Every row comes from one small tree of marks. The marks that hang from a mark follow it in brackets, in alphabetical order. Every link used is in the known rows. Which tree was each row made from?
Known rows:
sifakem(furos): [  1  -2 -31   1  -8  -6 -11   3   2  -5  20 -17  -2  14   3  -9 -15  -8
  -2]
sizopus(keket(furos(dizum rekem sifakem))): [  5   1   5  -2   0  40  -2  28 -15 -18  -7   9  -1  34 -30  -2  15 -29
 -11]
sifakem(furos(dizum keket)): [ -7  -1 -28   2   3  14   1   3 -17  -9  15 -16  11  20 -23 -14 -19  -7
  -5]
sizopus(keket(furos)): [ -4  13  -2 -12   1  27 -11   1  -2   4  -1 -10  -6   9   0   9   7 -19
 -20]
tigug(keket): [  0  -2   1 -10  -2   3  -7   8  19  -7  14 -19   6  25  10  -6  -7   0
   0]
keket(furos(dizum rekem) sizopus): [  8  -2  27 -22   7  38  -2  20 -15  -6  -7   5  -9  26 -22  17   9  -3
 -15]
dizum(furos(keket)): [-26   6 -28  -7   1  -4   0 -17 -21 -10   6 -29   4   9  -7 -10 -22 -13
  11]
tigug(keket rekem): [ -2   1   5  -5   7   9   3  -2  18   1   2 -17   7  19  28 -10   1  12
  -3]
sizopus(keket(furos(dizum rekem))): [  5   2  14 -14   2  33  -3  23 -20  -4 -19   7  -9  25 -18   5   7 -17
 -15]
furos(dizum keket(sizopus) rekem sifakem): [ -8  -4   4  -5  -4  44  11  21 -21 -17  -1  -3   3  28 -34  -1  11 -14
  -5]
pulu(dizum(furos)): [ -7   6 -15  -9 -11 -19  -2   5  -6 -15   1 -14   8   9   6 -18 -18  -7
   7]
pulu(dizum): [  1   9  -3  -3 -16  -3  -9  23   6 -12   2 -12   1   8   7 -11 -10  -2
  -9]
furos(dizum keket rekem sifakem): [ -9  -3  -8   9  -6  25   1  28 -24 -30   1  -7   1  32 -34 -13  -6 -18
   5]
tigug(keket(furos(dizum rekem))): [ 14 -10  22 -15  12  26 -12  27   5 -19  -5 -10   4  48 -17   0  -1  -1
  -3]
pulu(dizum(furos(rekem))): [ -1  -5 -12 -10 -18 -19  -6  20 -12 -21 -19 -15  -3  18   3 -17 -14  -6
  15]
tigug(keket(furos) rekem): [  3   5  12  -7  22  25 -10  -7  22  -4   0 -23   8  23  20  -1   7   9
 -11]
tigug(keket(furos sizopus) rekem): [  5   2  25 -20  24  44  -1 -13  26   8  -3 -18   9  18  18  10  23  12
 -20]
sizopus(keket(furos(dizum sifakem))): [ -1  13   4  -2   6  40   4  13  -8 -13  12   8   8  26 -27  -3  12 -29
 -19]
keket(furos(rekem) sizopus): [  5  -2  15 -20   2  34 -16  12  -4  -3  -9 -12 -17  18  -7  19  12  -4
 -13]
dizum(furos(keket rekem sifakem)): [-19  -5 -33   3  -7   3  -3   1 -24 -30  -2 -26   0  25 -21 -16 -11 -24
  22]

Write each row's tree:
[  8  -3  19  -9   7  45  -2  24 -10 -21   5   7  -2  34 -33   8  16 -15
 -12]
keket(furos(dizum rekem sifakem) sizopus)
[ -8  -4  12 -16  -2  38  10  18 -26  -2 -12  -5  -4  19 -23   5   3  -4
  -9]
furos(dizum keket(sizopus) rekem)
[-11  -5 -29   6 -15   3  -5  16 -13 -37 -14 -28   8  25 -19 -25  -7 -20
  16]
pulu(dizum(furos(keket rekem sifakem)))
[ 13 -10  13  -2  11  33 -12  30  11 -34   8  -6  11  55 -28  -8   5 -13
   1]
tigug(keket(furos(dizum rekem sifakem)))
[ -6   6 -24   3 -13 -13   0  10   0 -30  13 -13  16  17  -6 -25 -12 -18
  11]
pulu(dizum(furos(sifakem)))
[  0 -14 -13 -12  -2  33   5  11 -21  -2  -7 -11   2  23 -26   0   1  -5
  -7]
sifakem(furos(dizum keket(sizopus) rekem))
[-14   8  10 -16   4  36  15   3 -19   2   6  -5   6  10 -20   6   0  -4
 -15]
furos(dizum keket(sizopus))
[-16   8 -11   9   2  25   8  13 -17 -25  20  -7  12  23 -32 -13  -9 -17
  -2]
furos(dizum keket sifakem)
[  6  -2   6   3   5  28 -10  30 -13 -33   7   3  -4  39 -34  -3   0 -18
  -3]
keket(furos(dizum rekem sifakem))
[  6  -2   7  -7  -1  41 -15  15   1 -19   3  -9 -10  27 -19  12  20 -17
 -10]
keket(furos(rekem sifakem) sizopus)
[ 11 -11   9 -13   6  21 -26  18  18 -16  -6 -26  -5  39  -2   3   1  -2
  -1]
tigug(keket(furos(rekem)))
[ -7  -3 -16 -11   4  33  10  -5 -13   3  12 -12  13  14 -23  -1  -4  -6
 -14]
sifakem(furos(dizum keket(sizopus)))
[ -1 -13 -26   1  -3  15  -5  17 -23 -14  -4 -16   0  30 -25 -12 -15  -8
   3]
sifakem(furos(dizum keket rekem))
[  0  10   4   4  12  26  -6  15  -7 -28  26   1   6  31 -31  -3  -3 -17
 -11]
keket(furos(dizum sifakem))
[  7   1  19 -25  12  39 -10  -4  27   1  10 -21   8  25   0  14  14  -1
 -18]
tigug(keket(furos sizopus))
[-10  -2  -1  -4  -2  19   0  23 -28 -14 -10  -9  -7  24 -22  -5 -13  -6
   1]
furos(dizum keket rekem)
[-17   9 -24  -6  -7  -5  -1  -2 -11 -16  -6 -30  12   9  -5 -18 -18  -9
   6]
pulu(dizum(furos(keket)))
[  3   1  -7   0  -6  35 -15  20  -3 -16  -9  -7 -10  25 -15   2  18 -30
  -9]
sizopus(keket(furos(rekem sifakem)))
[-18  -6 -12 -22  -5  16   4  -9 -25  -4 -15 -25  -5  13 -10   3  -2 -10
   9]
dizum(furos(keket(sizopus) rekem))
[ 11 -10   2  -2   2  28 -25  23  21 -32   6 -23   2  47 -15  -4   9 -15
   3]
tigug(keket(furos(rekem sifakem)))
